In the rows, zero is written as 128.
Known rows, with every step that occurs
e, z, y, q, m: [131 161 161 143 179 119 130  82 134 125  97 115 105 164 126 147 167 139
  89 172 154 126 160 100]
q, m, v, u, z, y: [108 138 207 126 177 132 153  90 124 156  89 122  77 172 192 131 164 150
  86 116 128 103 144  98]
z, y, q, m, v: [111 153 187 142 178 110 144  90 132 145  98 114 106 185 130 139 192 165
  88 158 148 109 141 102]
z, y, q, m, v, e: [104 152 169 131 180 104 128  92 122 159 100 108 145 189 123 126 194 165
  88 155 127 128 138 104]
u, q, m, v: [ 89 145 194 132 164 131 145  97 124 149  80 114 108 161 142 153 199 155
  91 138 121 104 144  85]
q, m, v: [105 126 192 135 164 136 138  94 137 148  93 123  79 160 141 146 192 142
  94 146 136 110 146  96]
z, y, q, m: [120 158 150 145 176 111 152  89 156 137 101 109  97 160 123 146 175 169
  94 163 169 132 149 103]
m, z: [103 134 178 136 144 140 128  92 133 158  96 123 108 128 140 143 175 205
 113 137 147 109 128  89]
q, m, z: [103 131 177 143 159 142 127  89 151 156  94 120  71 138 150 151 187 170
 100 137 134 125 139  93]
m, v, y: [ 77 138 176 126 159 136 130  96 117 174 102 124 121 160 142 128 170 177
  98 142 139 100 127  99]
u, v, e, z: [132 131 159 115 155 142 107  90  81 130  90 110 177 136 131 134 155 159
 104 140 125 114 151  87]
e, z, y, q, m, v, u: [129 151 209 130 182 119 141  84 126 150  90 120  94 193 155 132 184 121
  84 158 121 108 158 100]
e, z, y, q: [133 164 160 135 165 117 131  83 118 126 100 118 142 157 118 140 156 172
 102 170 168 113 149  96]
z, y, q: [119 162 148 137 160 109 154  90 139 139 104 113 136 149 113 138 163 200
 107 161 183 118 138 100]
y, q: [124 147 154 134 145 120 141  95 162 130 100 112 122 132 108 147 185 179
 115 154 166 125 139  93]
e, q, m, v, u, z: [100 127 213 119 170 153 133  91 136 143  76 115  76 136 164 133 190 128
  90 110  90 106 163  81]
u, q: [ 95 154 157 127 147 131 157  97 130 142  86 112 135 126 123 152 170 188
 109 142 154 112 143  82]
y, z: [117 127 166 134 141 139 165  91 135 151 100 127 118  79 131 155 170 184
 111 149 189 125 131  97]
m, z, y, q: [109 162 174 141 158 114 136  87 130 154 102 115 139 153 131 134 175 224
 107 148 161 108 122  96]
z, y: [108 149 148 134 162 123 160  90 123 151 103 121 119 143 129 136 141 202
 104 157 186 110 144 100]
e, z, y, q, m, v: [125 156 199 139 182 118 121  83 110 134  95 120 114 192 135 141 185 134
  83 167 137 104 150  99]
m, v: [105 129 189 129 147 134 140  95 120 150  97 126 116 152 132 138 180 175
 106 144 149  95 137  91]
v, e, q: [ 93 136 138 118 156 138 122  92 120 150  93 106 156 114  92 126 171 184
 107 146 125 128 159  83]
u, q, m: [ 95 151 156 136 162 133 154  96 147 140  83 109  96 134 132 160 182 158
  97 144 141 127 154  87]

Rows
[114 144 178 146 159 127 121  90 168 144  94 112  88 144 135 152 209 169
 103 143 129 131 134  94]
y, q, m, z
[114 124 211 122 161 143 139  94 144 147  84 121  65 152 187 139 186 128
  94 109 109 111 145  93]
q, m, v, u, z
[ 98 148 173 138 159 129 143  86 111 166 102 123 125 147 146 134 154 225
 104 144 164 103 128  96]
m, z, y
[ 92 132 139 126 171 140 119  91 136 149  90 103 119 122 101 134 182 152
  95 148 113 146 170  88]
v, e, q, m
[ 85 153 163 143 170 128 112  91 164 169 100 110  93 151 146 142 199 173
  94 141 121 137 125 100]
v, y, q, m, z
[ 64 147 194 133 171 136 154  96 114 182  86 120 125 125 159 153 197 160
  81 137 128 118 122  95]
u, q, m, v, y, z
[107 142 182 126 185 127 110  84  82 159  96 121 135 191 143 127 165 133
  81 160 116 115 152 100]
q, m, v, e, z, y
[113 128 187 124 169 138  97  88 101 151  91 121 124 173 139 135 187 112
  89 151  99 122 152  94]
q, m, v, e, z
[ 91 143 205 115 149 130 165  99 120 167  77 117 127 156 152 137 187 171
 104 130 118  95 142  80]
m, v, u, q
[116 139 191 138 162 121 130  95 156 137  95 115  95 167 127 148 214 143
  96 150 133 118 141  96]
y, q, m, v
[ 86 151 182 139 160 137 135  93 135 156  80 112 102 139 150 158 195 180
  98 131 119 119 138  83]
u, q, m, z
[ 90 162 186 123 186 124 119  87  68 159  81 113 165 192 144 133 171 146
  79 152 102 111 150  90]
u, q, m, v, e, z, y
[ 88 140 167 129 188 138 117  84  81 161  85  98 163 145 134 123 170 205
  83 128 101 112 153  86]
u, v, e, q, m, z, y
[109 120 201 126 163 137 154  95 151 165  90 123  61 163 160 138 193 130
  94 136 120 116 153  96]
q, m, v, u
[ 93 126 172 126 173 149 103  88 102 152  80  97 148 126 130 131 192 183
  91 121  84 120 152  78]
u, v, e, q, m, z
[125 137 210 125 161 128 132  95 162 135  85 113  82 157 173 141 208 125
  98 114 106 118 140  92]
y, q, m, v, u, z
[ 97 147 173 141 173 132 112  92 140 157  92 103 119 150 156 141 199 181
  91 126 110 120 123  95]
u, v, y, q, m, z
[121 136 147 119 151 138 107  88 106 143  97 118 150 138 121 134 158 150
 107 156 134 131 151  92]
v, e, z
[113 153 158 130 160 130 146  88 115 133  99 120 125 136 154 138 136 199
 104 129 175 106 135  95]
u, z, y
[108 151 148 129 160 125 133  96 133 142  97 104 154 140 129 136 173 189
 103 137 147 113 131  95]
u, v, y, q
[ 96 153 140 140 171 123 128  95 173 153 102 108  89 149 128 145 188 150
  94 153 140 145 142 105]
v, y, q, m
[104 126 147 122 174 144 120  92 112 136  82  96 146 124 113 134 180 159
  91 133 105 129 169  83]
u, v, e, q, m
[ 61 155 181 130 176 132 136  99 121 173  85 113 112 169 151 143 191 153
  83 136 111 111 136  92]
u, q, m, v, y
[124 144 154 142 160 122 137  93 179 129  96 110  87 142 119 155 198 150
 102 155 152 140 151  97]
y, q, m
[110 155 179 127 178 111 112  92 113 141  96 107 149 179 150 127 190 161
  88 128 116 124 129  99]
u, z, y, q, m, v, e
[128 156 170 131 175 118 155  90 162 135  93 109  86 150 168 138 169 154
  95 126 142 132 149 100]
v, u, z, y, q, m
[107 145 180 118 169 126 114  85  65 160  99 123 174 182 133 118 153 167
  93 159 130 100 141  97]
m, v, e, z, y
[138 154 153 128 186 117 112  85  95 127  91  99 170 171 131 134 167 147
  85 154 125 129 156  98]
u, v, e, z, y, q, m
